Each row was made from one small tree. Brackets hold a mark, then the marks that hang from it, in the order of their numbers. Every link used is in the known rows. Write each row's tree.
Known rows:
{Q688 Q663}: 4.2 1.3 0.5 -3.0 -0.9 -16.5 3.7 -1.1 4.7 10.8 10.8 -10.4 -9.1 3.5 21.5 6.6 -13.5 -6.1 -12.4 11.1 0.2
{Q10 Q926}: -14.8 -2.1 -0.4 7.8 6.4 8.7 -8.8 -2.6 1.6 -7.3 -12.3 8.7 -4.1 5.1 -9.3 5.8 -1.5 -0.9 -18.7 11.0 2.2
{Q663 Q149 {Q688 Q596}}: -31.7 2.5 2.2 -7.8 -36.4 -7.9 13.9 -18.9 -6.0 11.3 34.3 -22.6 -20.4 33.9 0.5 -17.6 -12.1 -12.7 11.3 -18.6 -8.5
{Q688 {Q596 Q334} {Q663 {Q926 Q324}}}: -18.1 4.1 -10.2 -19.8 -15.2 -28.4 -3.8 -33.1 4.8 -4.0 1.3 -19.9 -21.8 31.8 33.5 -3.4 -20.3 -17.0 10.4 71.3 7.5
{Q149 {Q663 Q688 Q926}}: -11.3 -1.6 0.6 -12.3 -11.5 -17.5 5.1 -8.7 -0.5 -9.3 19.6 -3.8 -18.9 -28.5 -2.1 -4.4 4.4 -18.5 5.0 -4.2 8.3
{Q663 Q149 {Q926 Q324 Q596}}: 0.5 5.2 11.5 -27.5 -15.1 2.9 0.1 1.7 8.3 -10.1 -8.0 -17.0 2.7 -32.7 9.3 -0.2 0.3 3.1 6.7 13.7 1.4
{Q596 Q688 {Q926 Q324}}: -47.5 -4.2 -1.1 -0.2 14.7 -14.1 3.0 -40.1 3.4 24.8 -9.4 -5.4 -5.6 4.6 18.3 -18.8 0.6 7.2 3.6 16.5 -5.2
{Q10 {Q926 {Q663 Q149}}}: -10.7 10.8 -2.9 -2.2 -18.0 11.2 -5.5 6.9 4.7 -2.8 -9.0 -2.0 -1.9 -12.8 -26.1 0.6 -7.8 17.7 -17.6 -3.9 -9.6
{Q688 {Q596 Q334} {Q663 Q926}}: -16.0 5.1 -13.6 -14.0 -19.8 -22.4 -6.0 -28.2 -0.3 -9.2 15.0 -11.1 -21.8 42.8 9.1 -5.1 -20.7 -22.3 1.1 60.5 6.4
{Q688 {Q596 Q926} Q663}: -55.5 3.9 -5.4 -11.5 -7.3 -32.4 -1.7 -36.5 -2.5 17.2 12.7 -18.7 -16.8 64.3 43.1 -13.7 -13.6 5.0 -19.9 35.9 -3.2
{Q596 {Q926 Q663}}: -42.9 15.4 -9.2 -12.9 0.1 -16.0 -8.7 -15.5 2.9 5.4 -18.7 3.7 0.7 29.1 -17.9 -9.5 2.8 28.1 -4.9 12.1 -5.5
{Q663 Q149 {Q688 {Q596 Q334 Q926}}}: -66.2 3.5 -9.0 -16.6 -45.5 -21.3 0.2 -61.9 -8.4 2.9 39.0 -19.8 -23.1 46.4 -18.5 -22.6 -20.1 -1.8 34.8 -4.4 -10.8
{Q596 Q334 {Q926 Q663}}: -36.4 11.5 -16.2 -14.5 -10.3 -18.5 -15.2 -34.6 1.4 -7.4 -8.1 4.7 -0.7 23.8 -40.9 -2.5 -9.2 27.9 19.0 22.7 -5.8
{Q926 Q324 {Q596 Q334} {Q663 Q149}}: 3.6 6.9 3.1 -28.1 -27.0 0.6 -4.7 -9.8 9.4 -12.6 -0.6 -22.7 8.7 -28.9 -26.8 14.2 -23.5 39.9 25.5 11.0 -10.7
{Q149 {Q663 Q688}}: -5.1 -8.4 4.6 -3.3 -11.0 -16.0 9.6 -8.7 -1.8 -1.3 30.5 -13.4 -14.4 -27.8 6.0 1.6 -5.5 -0.5 9.3 -24.0 0.5
{Q596 {Q688 {Q663 Q149}}}: 1.2 -4.6 2.0 7.6 -16.2 -4.0 16.8 -9.4 4.3 27.1 38.9 -21.9 -14.0 -26.0 14.5 -11.3 -22.4 -11.7 -12.2 -11.1 -12.4
{Q149 {Q663 {Q688 Q596} Q926}}: -32.5 -2.7 -2.9 -13.9 -18.0 -20.5 6.9 -18.3 -5.8 -8.2 25.0 -12.1 -25.9 16.5 15.2 -14.1 -1.1 -13.8 -2.3 12.8 7.4
{Q149 {Q663 Q688 {Q926 Q324 Q596}}}: -13.0 -5.4 12.5 -27.7 -1.5 -18.8 4.2 -8.8 7.2 -14.9 5.9 -16.9 -11.7 -32.6 12.5 9.3 -0.8 1.7 9.2 13.3 10.7
{Q10 {Q926 {Q663 Q688}}}: -38.3 10.1 -2.9 -1.7 0.4 -4.0 -4.2 -6.6 5.7 -0.3 -16.3 9.4 -15.1 39.5 -49.7 6.6 -6.7 2.5 -9.3 4.4 0.9
{Q596 Q334 Q688 {Q926 Q324 Q663}}: -49.9 3.6 -14.0 -7.7 1.0 -17.8 -5.0 -49.9 6.6 12.6 -11.3 -2.6 -5.2 15.8 -24.4 -10.2 -13.9 28.1 22.1 34.3 -8.0

Write each row's tree:
7.3 9.3 -1.4 -14.1 -23.8 -10.4 4.2 2.0 5.8 4.1 14.7 -15.9 -14.3 -32.4 17.4 -9.2 -8.3 -26.2 -7.9 9.6 -1.1 -> {Q688 {Q663 Q149 Q926}}
-63.2 13.7 -8.4 -21.6 -2.1 -25.0 -5.5 -31.8 1.8 12.6 -27.7 -13.5 -4.4 62.3 28.3 -15.9 -1.4 36.9 -7.9 39.6 -5.1 -> {Q688 {Q596 {Q926 Q324 Q663}}}
6.9 -7.4 -5.3 7.1 -26.4 -7.2 11.3 -26.7 3.5 15.6 49.0 -20.6 -15.9 -30.6 -9.0 -4.7 -35.2 -10.0 13.3 -0.4 -13.1 -> {Q596 Q334 {Q688 {Q663 Q149}}}
-44.5 -5.1 -12.3 6.3 -0.2 -7.1 -4.8 -53.1 -2.1 5.3 16.4 4.6 -7.1 11.5 -31.4 -14.1 -13.2 5.5 22.3 14.0 -5.9 -> {Q596 Q334 Q688 Q926}
-24.7 -15.4 5.0 5.4 12.4 10.4 -8.1 -33.3 7.1 -9.1 -2.6 -1.2 -2.0 -2.5 -30.3 16.6 -24.4 14.9 5.9 38.1 -0.1 -> {Q10 {Q926 Q324 {Q596 Q334 Q688}}}
-55.2 0.4 -10.0 -16.0 -11.0 -24.5 -10.0 -58.8 -3.9 0.1 -0.6 -13.9 -9.0 47.9 25.4 -13.1 -10.9 17.6 23.9 43.4 -2.8 -> {Q688 {Q596 Q334 {Q926 Q324}}}
0.2 9.4 10.5 -26.7 -16.0 0.9 2.9 8.8 10.8 1.0 -10.7 -22.5 9.8 -19.4 -3.6 8.8 -11.5 38.2 1.2 -0.2 -10.0 -> {Q926 Q324 Q596 {Q663 Q149}}
-9.8 -2.1 6.4 -7.1 -10.5 12.9 7.2 -3.0 3.7 0.9 17.9 -7.1 -2.9 -28.6 -26.1 -11.5 -6.1 -7.9 -1.8 3.2 -3.2 -> {Q663 Q149 {Q926 {Q596 Q688}}}
-41.2 11.0 -6.3 -11.0 -15.3 -16.8 6.2 -12.8 -0.5 10.4 1.8 -7.9 -18.0 78.8 -21.4 -9.1 -10.2 6.3 0.8 9.6 -1.2 -> {Q926 {Q663 {Q688 Q596}}}
-0.9 2.3 -0.5 -21.2 -8.4 -14.8 -10.5 -14.1 7.8 -19.8 12.0 -6.0 -8.8 5.9 -23.6 16.2 -22.3 -10.6 8.8 48.0 8.2 -> {Q688 {Q663 {Q926 {Q596 Q334}}}}
-21.3 11.4 -1.0 -16.0 -4.7 -19.4 7.4 -7.4 8.7 11.7 -18.9 -7.6 -9.8 20.3 -13.4 3.9 -4.1 6.3 15.0 3.9 0.3 -> {Q926 Q324 {Q663 Q688}}
-30.9 -2.1 2.9 5.5 17.2 14.7 -4.5 -1.3 7.8 0.8 -14.6 8.2 0.6 23.5 -51.1 11.1 -16.5 28.4 -32.1 24.0 -2.6 -> {Q10 {Q926 {Q596 Q688} Q663}}
-2.4 -6.9 12.2 -2.3 -12.0 0.0 13.4 -6.6 6.4 20.0 38.3 -25.2 -7.1 -27.3 2.0 1.4 -30.3 2.6 -15.3 -4.4 -11.6 -> {Q926 {Q596 {Q688 {Q663 Q149}}}}
-17.2 8.5 2.1 -24.8 -36.6 -4.0 0.9 -16.1 5.5 -11.1 23.6 -14.7 -5.9 3.1 -72.7 12.4 -28.1 18.0 34.6 -14.8 -8.5 -> {Q926 {Q596 Q334} {Q663 Q149 Q688}}
-22.4 5.2 8.2 -14.2 14.1 2.3 -12.2 2.6 12.1 -8.8 -41.1 -2.0 5.1 15.9 -15.9 23.7 -9.4 38.8 -17.7 34.8 1.5 -> {Q10 {Q926 Q324 Q596 Q663}}
-47.2 6.6 -2.5 -14.7 -30.3 -26.1 4.0 -34.6 -2.3 18.9 26.8 -30.3 -17.1 35.1 44.6 -21.7 -18.1 6.3 -13.6 12.9 -11.5 -> {Q688 {Q596 Q926} {Q663 Q149}}
-50.8 1.1 -9.5 -18.4 -12.4 -39.6 -7.2 -58.9 1.4 10.4 8.9 -25.5 -18.2 52.1 46.0 -6.3 -24.5 9.6 10.5 56.0 -2.0 -> {Q688 {Q596 Q334 {Q926 Q324}} Q663}
-44.8 8.8 -7.0 -3.0 -15.6 -2.9 6.0 -24.2 2.0 22.5 9.1 -6.8 -3.9 -2.2 -24.7 -25.7 -6.6 23.9 -4.1 -10.2 -17.9 -> {Q596 Q688 {Q926 {Q663 Q149}}}
2.5 -6.7 7.9 -18.7 0.0 -3.0 -4.2 4.5 1.9 -24.7 10.9 -6.5 1.4 -37.3 6.4 8.1 0.6 12.7 -11.7 15.2 8.3 -> {Q149 {Q663 {Q926 Q596}}}
-27.2 -5.5 -10.2 -14.4 -29.6 -22.2 -0.2 -36.6 -6.4 -20.9 36.6 -12.0 -27.2 13.1 -6.4 -8.9 -12.7 -14.6 22.0 23.2 7.2 -> {Q149 {Q663 {Q688 {Q596 Q334}} Q926}}
3.3 11.9 0.6 -17.3 -21.2 -2.5 4.4 4.7 8.0 8.6 -13.0 -19.1 2.7 -27.8 11.3 -3.9 -5.2 23.2 6.7 -5.1 -10.3 -> {Q926 Q324 {Q663 Q149}}
-52.7 13.4 -15.6 -19.9 -41.1 -14.4 -8.4 -43.3 -4.4 -1.9 15.6 -15.7 -7.7 42.0 -19.5 -18.5 -19.4 33.5 14.3 16.1 -15.7 -> {Q688 {Q596 Q334 {Q926 {Q663 Q149}}}}
-14.9 7.0 9.7 -17.8 -9.9 9.6 -6.5 3.2 11.6 -6.4 -23.1 -14.6 5.9 -14.5 -13.3 15.3 -13.1 37.7 -15.0 13.5 -6.6 -> {Q10 {Q926 Q324 Q596 {Q663 Q149}}}
